Each row comes from the steps of one path. Every step used is in the known rows, and no mark comes twice. Write the path behind each row, first mark first.
Known rows:
j/u/v: [12,-17,-2,-30,12,-81,-44,3,-3,-6,35,-5,-56,-4,7,39,4,20,-19,4,-20,-28,0,11,-13,-8,11,27,28,-35,0]
q/u/d/y/s: [-23,47,52,-68,-32,-12,-36,-22,-48,42,43,13,-31,31,41,-9,-78,6,-66,7,24,-73,38,-90,15,2,29,-2,20,-11,-29]
x/s/u/d: [52,35,15,-47,-69,-57,-20,-40,9,-37,50,-6,-27,-10,7,-31,-55,18,0,5,-11,-22,-22,-18,6,-60,7,34,40,-5,-31]
u/d/y/s: [-32,48,46,-74,-40,-9,-30,-28,-43,32,49,8,-11,39,32,-13,-67,-5,-55,-10,21,-62,22,-99,6,-10,21,-21,8,-13,-29]
v/u: [7,3,21,5,4,-12,-25,34,-2,-3,33,15,-34,41,12,-25,-5,35,-21,11,-27,-14,20,-21,-5,10,25,-26,-28,-47,-36]
x/s/u: [13,8,-2,-7,-36,-26,-3,-26,6,-23,34,-14,-17,-19,-18,-33,-34,37,5,30,-31,-32,-23,-9,-10,-50,0,25,11,14,-24]
v/u/q/y: [16,37,54,20,-14,-32,28,57,-38,-14,80,48,-37,39,35,4,25,19,-26,16,-7,2,24,-18,20,62,55,-24,24,-18,-19]
y/s/u: [-41,7,-6,-37,-42,-12,-18,-5,-2,4,18,-5,-20,-14,-19,-51,-40,10,-20,-4,-5,-43,-2,-23,-20,-13,-25,-2,2,16,-48]
r/u: [13,20,16,-12,20,34,29,0,-3,31,23,39,-28,-9,37,5,-9,0,15,16,10,3,22,21,32,-25,5,-11,4,-16,-23]
x/s/y/q/u/d: [44,36,45,-39,-44,-45,-5,-16,-37,20,59,31,-51,16,36,2,-33,0,-17,45,19,-40,49,-28,8,-33,31,67,28,-9,-22]
x/s: [33,22,33,3,-2,-6,18,-16,-13,-10,31,-23,15,13,8,22,-30,27,12,31,-23,-26,9,-32,-2,-37,40,27,3,-3,-9]
y/s/u/r: [-29,6,14,-64,-27,-5,6,-7,17,-29,-6,37,-70,-7,18,-64,-16,25,-23,15,15,-22,33,10,-18,3,-30,-1,25,35,-9]
p/u: [21,20,-31,-16,-11,33,-32,34,-13,-16,29,22,-19,-12,-3,12,-3,7,17,13,-46,-13,-34,-33,5,4,12,-9,-25,-21,-32]
u/d/y: [4,32,21,-52,-38,-25,-39,-45,-25,9,45,23,-25,21,31,-19,-39,4,-42,5,21,-28,-10,-61,26,-22,18,-20,23,-14,16]
r/u/d/y/s: [-26,58,54,-80,-28,10,-14,-28,-45,49,58,27,-27,34,51,-12,-72,-4,-44,-1,28,-61,33,-90,21,-24,22,-27,13,-19,-42]
q/y: [-8,20,20,29,1,8,26,1,-47,-9,31,17,5,2,31,14,15,4,6,-8,9,19,-2,-24,25,30,28,-5,23,-13,-17]
s/y/q/u: [-19,-4,13,2,-5,-1,4,14,-41,51,26,48,-56,8,14,-3,12,-3,-25,61,22,-38,63,-1,-3,6,5,49,-3,13,-4]
r/u/s: [35,47,49,-46,27,-14,47,0,3,13,15,8,-56,14,51,11,-20,26,22,49,23,-16,34,18,36,-30,34,15,14,-26,-34]
r/u/q/y/d: [10,63,50,-28,-16,9,83,-6,-63,23,69,72,-37,-25,15,7,29,-9,-20,-6,7,-18,48,-19,36,28,41,-10,3,-26,-43]
u/r: [3,-2,19,-36,4,3,20,-1,20,-33,-20,40,-52,2,31,-28,17,16,-5,21,20,12,36,29,-1,15,-10,0,26,23,29]
d/y: [-30,11,7,-20,-7,7,-24,-29,-30,19,27,20,-16,17,13,-15,-18,12,-42,20,11,-32,-7,-51,14,-8,15,-31,0,-1,25]
j/u/s: [29,45,18,-19,12,-65,-9,-23,12,17,24,-23,-71,11,10,23,15,15,18,32,26,-36,17,10,15,-7,32,28,-7,-34,-35]
s/y: [-12,-13,-20,-24,-16,-2,24,-27,-27,23,52,11,-7,-5,-2,-33,12,0,-5,12,40,-23,19,-23,-22,-8,-17,-29,16,19,4]
y/q/u/d: [34,31,38,-27,-35,-40,-28,5,-16,14,18,34,-54,12,35,7,-23,-11,-19,23,11,-17,35,0,21,-8,18,66,19,-17,-19]
s/u/p: [0,5,-3,-42,-32,-19,6,-25,-24,-3,3,24,-54,-18,1,-24,-3,51,-18,-6,-30,-14,11,24,-49,-44,-31,12,40,16,-17]
s/y/d: [-14,10,-6,-57,-25,12,52,-55,-54,34,49,29,-15,-37,-27,-37,19,-7,-23,-11,27,-46,43,-40,-15,-9,-6,-23,-19,-12,-30]
q/u/j: [25,20,30,-11,8,-37,19,4,-40,47,-6,-8,-18,4,42,37,-9,19,-57,49,20,-6,14,41,8,40,17,39,7,22,22]
s/u/d/y/q: [-41,29,15,-36,-59,-24,-37,-18,-28,19,46,55,-56,30,10,-34,-7,-19,-33,33,4,-33,-1,-45,9,-41,0,18,-28,2,-6]
u/q/y/s: [-25,50,62,-17,-22,-8,36,35,-53,19,60,19,-5,31,30,19,-13,-12,-28,-7,11,-31,41,-56,8,50,37,-10,22,10,-38]
x/s/y/d: [5,23,14,-56,-28,8,63,-65,-62,27,68,16,-4,-30,-23,-23,1,10,-16,10,11,-62,48,-64,-18,-34,18,-4,-18,-15,-35]
p/u/q: [42,36,2,-27,-28,-17,0,70,1,-15,55,42,-45,2,-6,17,14,-3,-10,31,-39,-22,-11,-2,6,32,27,-6,0,13,-2]

Which path is each row?
[27,25,27,-42,-42,-42,-14,-7,-30,26,42,41,-58,10,33,-10,-18,-12,-22,29,30,-27,44,-12,10,-12,11,50,28,-9,-17]
s/y/q/u/d
[7,0,37,-31,10,-4,-1,26,17,-35,5,52,-81,34,40,-47,14,46,-21,28,-1,-1,51,12,-7,25,13,-22,3,-15,0]
v/u/r
[-29,30,26,-49,-38,-9,18,-18,-63,8,28,26,-45,-1,23,-15,-18,48,-27,-21,-21,-29,28,-21,-45,-23,-13,4,44,9,-52]
q/y/s/u/p
[13,17,37,-30,-1,-12,-1,13,-43,10,23,31,-60,39,31,-4,2,67,-32,-1,-41,-15,47,-5,-47,-22,15,-12,11,-35,-33]
v/u/p
[-30,12,30,6,1,1,-28,12,-40,47,8,53,-63,21,25,9,-7,5,-49,66,4,-43,46,-20,21,7,23,48,-15,1,10]
d/y/q/u
[-61,16,21,-4,-16,11,-19,2,-38,36,26,51,-33,42,9,-3,12,-22,-28,41,-2,-29,16,-46,7,-20,10,11,-53,3,11]
d/y/q
[0,19,41,-21,0,-4,11,12,-55,42,-9,51,-73,15,35,31,8,36,-32,30,-21,-21,70,24,-36,-20,7,64,20,2,-10]
y/q/u/p
[45,39,-1,-26,-38,-62,-51,-45,8,11,53,5,-48,-5,10,9,1,-21,8,-22,25,-16,-3,-1,15,-14,11,18,16,-37,-33]
j/u/d
[34,26,24,-20,-50,-63,21,24,16,-21,61,17,-40,-3,-17,-18,-10,21,-20,44,-26,-36,0,15,-7,-12,16,19,29,43,6]
x/s/u/q
[26,-29,28,-38,23,-62,-23,35,-14,-16,-4,5,-49,-2,32,31,-38,46,-49,31,-30,-25,22,14,-4,7,18,52,69,-17,19]
q/u/v
[16,28,33,-45,10,24,41,-15,-42,36,16,50,-54,1,51,20,-1,38,-1,2,-13,-1,50,27,-18,-49,-4,1,34,-12,-23]
r/u/p
[-7,-11,-2,-42,-23,-11,3,-12,34,-48,-13,44,-73,-22,12,-65,8,31,-10,24,12,3,12,41,-9,-2,-34,1,34,37,16]
s/u/r
[21,11,20,-48,3,-38,35,-21,-29,27,39,0,-56,3,26,-20,-12,35,-17,60,55,-54,52,-10,-1,0,17,14,43,6,-8]
q/u/s/y
[18,38,31,-28,10,-4,54,-3,-35,56,21,14,-10,9,58,32,0,3,-22,37,25,15,6,47,20,3,10,2,-12,13,3]
r/u/j
[7,40,27,-85,-11,2,83,-56,-52,41,59,35,-52,-28,5,-32,8,9,-10,20,44,-55,64,-29,8,-28,13,-12,-10,-27,-51]
r/u/s/y/d
[-47,-3,-3,-10,-22,5,21,4,-38,37,49,43,-25,22,-4,-18,38,-31,-1,36,22,-22,39,-23,-21,-19,-14,11,-41,20,-6]
s/y/q
[15,15,23,-51,-4,-42,26,-4,-25,11,67,3,-57,36,21,-44,-1,44,-15,47,36,-47,44,-33,-14,-7,23,-29,6,-24,-32]
v/u/s/y
[19,-2,31,-26,17,-4,9,6,11,-16,-30,50,-79,-9,46,-16,1,37,-26,44,24,-4,60,42,9,32,4,31,46,19,30]
q/u/r
[-1,15,-5,-27,-35,-48,15,-17,-20,17,9,-12,-12,-10,8,-9,-3,15,-39,28,8,1,-35,42,-10,6,-21,10,-7,39,10]
s/u/j
[2,39,6,-70,-18,-29,44,-71,-47,45,63,17,-60,-29,-22,-22,30,3,-12,9,45,-70,55,-36,-4,-15,15,-4,-23,-33,-53]
j/u/s/y/d
[20,50,53,12,-3,-3,65,35,-37,8,76,63,-33,9,54,24,23,-3,-3,21,16,11,26,8,45,38,41,-12,43,1,-13]
r/u/q/y
[44,50,12,-50,2,-17,-3,29,-3,-27,15,-4,-51,12,18,19,-16,31,21,47,-22,-30,-12,-24,14,-9,39,15,-9,-32,-41]
p/u/s
[-23,44,15,-41,-46,3,-46,8,-43,17,56,65,-52,38,20,0,-5,-24,-22,38,-16,-34,-6,-70,18,-29,20,14,-48,-18,-13]
p/u/d/y/q
[-21,60,68,-24,-10,9,53,36,-54,35,72,36,-19,28,49,21,-17,-12,-21,4,18,-28,52,-45,23,38,39,-16,24,1,-51]
r/u/q/y/s
[-34,16,26,-48,-27,-1,20,-7,-4,-34,11,46,-66,-8,32,-58,-8,29,-19,13,20,-14,31,-4,-4,18,-16,-4,39,30,-19]
q/y/s/u/r
[14,25,34,-15,0,-41,9,21,-35,28,27,-5,-16,48,36,8,5,30,-51,32,-3,1,3,14,-8,33,25,-11,-38,-11,-8]
v/u/j
[59,28,30,-33,-29,-43,-27,-10,-5,0,14,14,-43,-5,37,3,-41,6,-22,6,15,-13,21,1,23,0,18,43,52,-19,-13]
q/u/d
[-43,39,44,-10,-8,16,23,9,-58,19,37,2,14,24,31,13,-25,-2,-14,-19,13,-22,27,-71,8,32,28,-9,8,-9,-55]
q/y/s
[-35,43,19,-20,-42,-30,-49,-27,-35,42,61,53,-64,38,16,5,14,-34,-25,27,15,-37,16,-45,16,-27,17,21,-43,-20,-9]
j/u/d/y/q
[4,42,7,-39,-38,-44,-64,-65,-21,28,68,24,-54,11,23,-6,-18,-4,-36,3,32,-43,-9,-52,27,-19,20,-14,11,-31,-1]
j/u/d/y
[-10,4,27,18,4,-1,-13,31,-22,36,-7,41,-53,9,15,16,5,-3,-22,52,-4,-23,49,15,10,12,15,67,-15,0,-8]
y/q/u
[14,45,28,30,-13,-43,19,14,-32,13,84,37,-44,7,20,34,51,-12,-4,6,17,-3,14,1,28,57,42,-1,27,-5,-12]
j/u/q/y
[29,21,43,-9,-17,-51,2,71,10,-4,60,35,-56,45,5,-13,13,18,-39,29,-21,-23,33,7,-3,39,35,-20,-2,-9,-3]
v/u/q
[52,44,31,-52,-24,-10,7,-19,-2,8,42,35,-35,-2,52,-3,-33,-10,11,-2,22,6,12,6,38,-39,9,5,34,-29,-32]
r/u/d
[-3,47,29,-28,-44,-17,57,-13,-51,-2,61,52,-37,-37,-14,-19,30,1,-31,-12,-3,-23,23,-22,17,29,25,-3,5,-8,-39]
s/u/q/y/d
[60,47,-6,-54,-47,-12,-43,6,-6,-29,44,22,-31,-4,19,2,-29,-5,11,-9,-24,-9,-34,-37,16,-16,17,7,12,-35,-40]
p/u/d
